Each row was made from one small tree. The marks that hang from a mark follow it in brackets, in alphabetical order. Every link used is in the known rows. Write each row's tree.
Known rows:
famuv(gegama(sarol sovu)): [ 0.67  4.35 -3.41  0.30  0.80 -2.47  2.95 -0.43  1.69 -2.49 -2.95  0.09
  4.82  0.93 -0.20  0.81 -6.16 -2.47 -1.74  0.50 -2.04]
sovu(gegama): [ 3.61  0.80 -1.33 -3.00 -0.98 -3.63  2.13 -0.66  0.73  0.08  0.37  0.79
  3.83  1.59 -2.09 -4.08 -2.09 -3.02 -2.82  4.65  2.01]
seva(mogud(vivig(gegama(sarol sovu) vugut))): [-0.17  2.63 -2.42 -1.44 -2.66 -1.37 -2.69 -4.26 -1.27 -1.29 -3.26 -0.51
  1.26 -3.86  0.01  4.01 -3.52  1.29  0.55  3.87  0.11]
vugut(seva(mogud(vivig)) vuko): [-2.38  0.10  1.89 -1.30 -1.62 -0.20 -1.15  0.85 -0.80 -1.26 -1.85  1.98
  0.11 -1.15 -3.01  0.25 -0.59 -0.26 -7.45  2.60 -0.81]
mevug(devi vivig(gegama vugut(seva(mogud))) vuko): [-1.85 -1.31 -1.61 -6.55 -2.65 -1.77  0.95 -0.84  1.19  1.06 -3.60 -2.53
 -2.28 -2.55 -1.27 -0.11 -1.50 -1.23 -3.59  3.29 -0.45]
gegama(sovu): [ 0.68  2.85 -2.02 -0.60 -1.39 -3.03  1.32 -0.10  2.38 -1.50 -0.47  0.15
  2.27  0.82 -0.70  0.44 -2.51 -1.36 -1.69  1.93 -1.11]
sovu(gegama(sarol)): [ 2.99  1.30 -3.50 -1.90  0.54 -3.30  3.22 -1.03 -0.15 -0.53 -0.38  0.90
  5.01  1.07 -1.58 -3.41 -3.89 -1.05 -1.27  4.62  1.73]
devi(vugut(vuko)): [ 1.37 -0.79 -1.37  0.85 -0.20 -1.85 -0.46  3.36  2.39 -2.70  0.76  0.09
  3.38 -0.84 -2.54 -1.71  0.36 -1.52 -3.44  3.16  0.03]
seva(mogud): [-1.67  0.33  1.06 -2.53 -1.24 -2.95  0.66  0.22  1.78 -1.97 -0.63  1.29
  1.78  0.34 -2.47 -1.96 -1.80 -0.20 -3.71  4.26  0.12]
vivig(vugut(seva vuko)): [-0.36  0.23 -1.81 -1.36 -3.14 -0.96 -1.77  2.49 -0.39 -0.72 -0.65  1.36
  0.83 -1.41 -2.83 -1.11  0.17 -3.21 -6.70  1.23 -0.88]
vivig(gegama(sovu) mogud vugut(seva)): [ 2.25  1.17 -2.59 -1.15 -3.69 -0.76  1.01 -0.14  0.59  2.45 -3.38 -0.47
  1.08 -0.73  1.42  0.27 -1.93 -2.94 -1.15  1.51  0.97]
mevug(devi): [ 0.34  0.81 -4.09 -3.44 -1.21 -2.16  1.76 -1.43  1.75  0.53 -0.62  0.15
  4.36  0.99 -1.20 -2.76 -1.63 -0.60 -1.72  2.66 -0.52]
vivig(gegama): [ 3.77  1.21 -1.28 -1.62 -0.87 -2.79  0.79 -0.92  1.18 -0.31 -0.43 -2.19
  2.49 -0.71 -1.53 -1.94 -1.80 -0.69 -3.42  4.30  0.55]
devi(vugut(seva(mogud(vivig)))): [-2.65 -2.00  1.46 -3.04 -1.66  0.82  0.74 -0.19  2.41 -1.18 -1.64 -0.15
  0.79  0.76 -2.72 -0.36 -0.15  0.39 -4.56  3.48  0.68]
vugut(seva(mogud(vivig(gegama(sarol)))) vuko): [-0.15  0.45  0.33  0.59 -0.35  0.10 -0.86 -0.70 -2.70 -0.57 -3.21 -0.70
  0.86 -3.21 -2.00  1.37 -2.25  1.59 -5.90  3.62 -0.41]
mevug(devi vuko): [ 0.15  0.96 -3.16 -3.84 -0.14 -2.95  3.58  0.46  1.91 -0.52  0.26 -1.21
  2.37 -0.28 -2.58 -1.05 -1.28 -1.45 -3.19  1.49 -1.56]
seva(mogud(vivig(gegama))): [ 1.23  0.84  1.52 -2.99 -1.51 -1.93 -1.02 -3.13  0.12 -0.46 -1.99 -0.90
  0.97 -1.94 -2.22  0.30 -1.93  1.48 -3.23  5.28  1.03]
devi(vugut(seva vuko)): [ 0.00 -1.42 -0.67  0.46 -0.64 -0.04  0.79  4.00  2.19 -1.53  0.06 -0.51
  1.91  0.02 -2.44 -1.91  0.84 -2.38 -5.91  1.73 -0.43]
seva(mogud(vivig(gegama(sarol sovu) vugut(vuko)))): [ 0.22  2.41 -2.00  0.90 -2.46 -1.54 -4.76 -2.21 -2.94 -1.84 -3.01  0.23
  1.40 -5.61 -0.13  4.52 -2.48  0.48 -0.76  3.11 -0.56]
mogud(seva vivig(gegama(sarol sovu) vugut)): [ 1.73  3.35 -4.71 -2.17 -3.98 -0.54 -2.54 -4.21 -1.42 -3.38 -2.48 -1.28
  2.99 -2.15  1.40  2.75 -1.52 -0.18  2.19  2.22  2.65]
vugut(seva(mogud(vivig(gegama(sovu)))) vuko): [-0.06  1.59  1.68  0.45 -1.91 -0.53 -1.96 -0.45 -1.19 -0.42 -2.58 -1.17
 -0.84 -2.80 -0.45  3.35 -1.06 -1.27 -5.40  2.19 -1.28]
vivig(mogud vugut): [ 1.26  0.28 -2.77 -2.53 -2.92 -2.37  0.71  0.56  1.35  0.71 -2.24  3.60
  3.35  0.25 -1.57 -2.50 -1.89 -0.98 -0.30  2.97  1.87]

Which tree is each row?
[ 2.33  0.10 -3.64  1.20 -1.68 -0.19  0.23  1.80 -2.15  1.71 -3.56  1.18
  2.57 -2.83 -0.39 -1.15 -2.20 -1.24 -2.77  2.23  1.01]	vivig(gegama(sarol) mogud vugut(seva vuko))
[ 3.11  0.95 -4.41 -2.10 -0.33 -3.36  3.13  0.53  0.77  0.06 -4.79  0.57
  1.00 -2.88 -1.12 -0.29 -4.57  1.89  1.37  4.45  1.99]	mevug(vivig(gegama(sarol) mogud vugut) vuko)
[-3.45 -0.84  0.46 -4.34 -3.85 -1.10 -0.76  0.28  0.90 -1.02 -1.42  1.23
 -0.24 -0.10 -2.65 -1.54 -0.82 -2.21 -5.78  2.64 -0.19]	vivig(vugut(seva(mogud)))
[ 2.55  2.10 -4.40  2.13 -3.17 -1.38 -1.66  1.28 -2.27 -2.77 -3.07  1.36
  4.61 -2.93  2.94  0.86 -1.03 -2.64  3.06  1.24  3.23]	vivig(gegama(sarol sovu) mogud(seva) vugut(vuko))
[ 0.34 -2.28  2.18 -0.34 -1.23  0.77 -1.88  0.64  0.28 -0.71 -1.81 -2.02
  0.29 -2.78 -1.87  0.63  0.87 -0.64 -5.73  4.08  0.45]	devi(vugut(seva(mogud(vivig(gegama))) vuko))
[-3.26 -0.84  0.73 -1.90 -3.28 -1.05 -2.72  2.43 -0.64 -1.47 -0.96  2.06
 -0.22 -1.72 -2.78 -0.82  0.16 -3.08 -6.93  2.03 -0.89]	vivig(vugut(seva(mogud) vuko))
[ 1.51  1.51 -4.53  0.36 -2.43 -0.19  2.04 -0.41 -0.28  2.07 -4.27 -0.14
  2.18 -1.24  1.77  0.75 -3.70 -1.17  0.40  1.45  0.77]	vivig(gegama(sarol sovu) mogud vugut(seva))
[ 0.42  0.90 -1.83 -3.01 -2.39 -1.32 -2.68 -4.22 -1.68 -1.08 -2.91 -0.19
  1.66 -3.78 -1.81  1.34 -3.10  2.29 -1.23  5.19  1.38]	seva(mogud(vivig(gegama(sarol) vugut)))
[ 0.91  0.40  0.65 -1.98 -3.32 -1.59 -5.46 -1.78 -2.04 -1.11 -1.85  0.40
  0.55 -5.12 -2.37  1.33 -0.26 -0.47 -4.05  4.44  1.05]	seva(mogud(vivig(gegama vugut(vuko))))
[ 2.49  1.20 -2.05  1.27 -3.07 -0.69 -0.85  1.92 -0.96  1.89 -3.22  0.46
  1.07 -2.63  1.14  0.83 -1.07 -3.97 -2.51  0.74  0.23]	vivig(gegama(sovu) mogud vugut(seva vuko))
[ 3.65  0.49 -1.00 -1.94 -2.40 -1.96  2.06  0.30  0.84 -1.26 -2.21  0.17
  4.51  0.77  0.84 -3.52 -0.39 -1.66  0.58  3.54  4.48]	vivig(gegama mogud(seva))
[ 0.01  1.15 -3.77 -4.87  0.04 -3.64  3.79  0.01  3.27 -0.45 -2.07 -0.10
  1.20  0.14 -2.31 -1.23 -2.62  0.56 -1.49  2.94 -0.96]	mevug(devi vivig vuko)
[ 2.86  0.40 -3.79  0.55 -2.82 -1.29 -1.51  1.28 -2.37 -2.41 -2.71  1.84
  5.13 -2.65  0.89 -1.90 -0.44 -1.82  1.39  2.74  4.06]	vivig(gegama(sarol) mogud(seva) vugut(vuko))
[-0.30 -1.09  1.08 -1.39 -3.26 -1.01 -3.45  1.17 -1.39 -0.39 -1.51 -0.71
 -0.81 -3.59 -1.89 -0.43  0.11 -3.08 -6.78  3.05 -0.18]	vivig(gegama vugut(seva(mogud) vuko))
[ 2.41  1.77 -3.66 -1.38 -3.27 -0.29 -4.36 -1.94 -3.34 -3.63 -1.86 -0.21
  3.46 -4.06 -0.65  0.76 -0.16 -0.34 -0.69  2.83  3.14]	mogud(seva vivig(gegama(sarol) vugut(vuko)))
[-3.53 -2.42 -0.28 -4.71 -0.79  0.74  2.90  0.05  2.42 -0.28 -1.61 -2.17
  0.25 -0.53 -2.67  0.82  0.35 -0.66 -4.13  1.68 -0.80]	mevug(devi(vugut(seva(mogud(vivig)))) vuko)
[-0.06 -2.13  1.65 -2.71 -1.67  0.74  0.12 -1.40  1.62 -0.26 -2.00 -3.00
  0.23 -0.83 -1.92 -0.05 -0.01  0.29 -4.40  4.46  1.34]	devi(vugut(seva(mogud(vivig(gegama)))))
[ 3.46  1.75 -3.16 -0.69 -3.24 -2.40 -0.08 -0.96  1.00  1.46 -2.58  0.52
  2.70 -1.64  1.14  0.51 -2.29 -2.13  1.56  2.81  1.35]	vivig(gegama(sovu) mogud vugut)
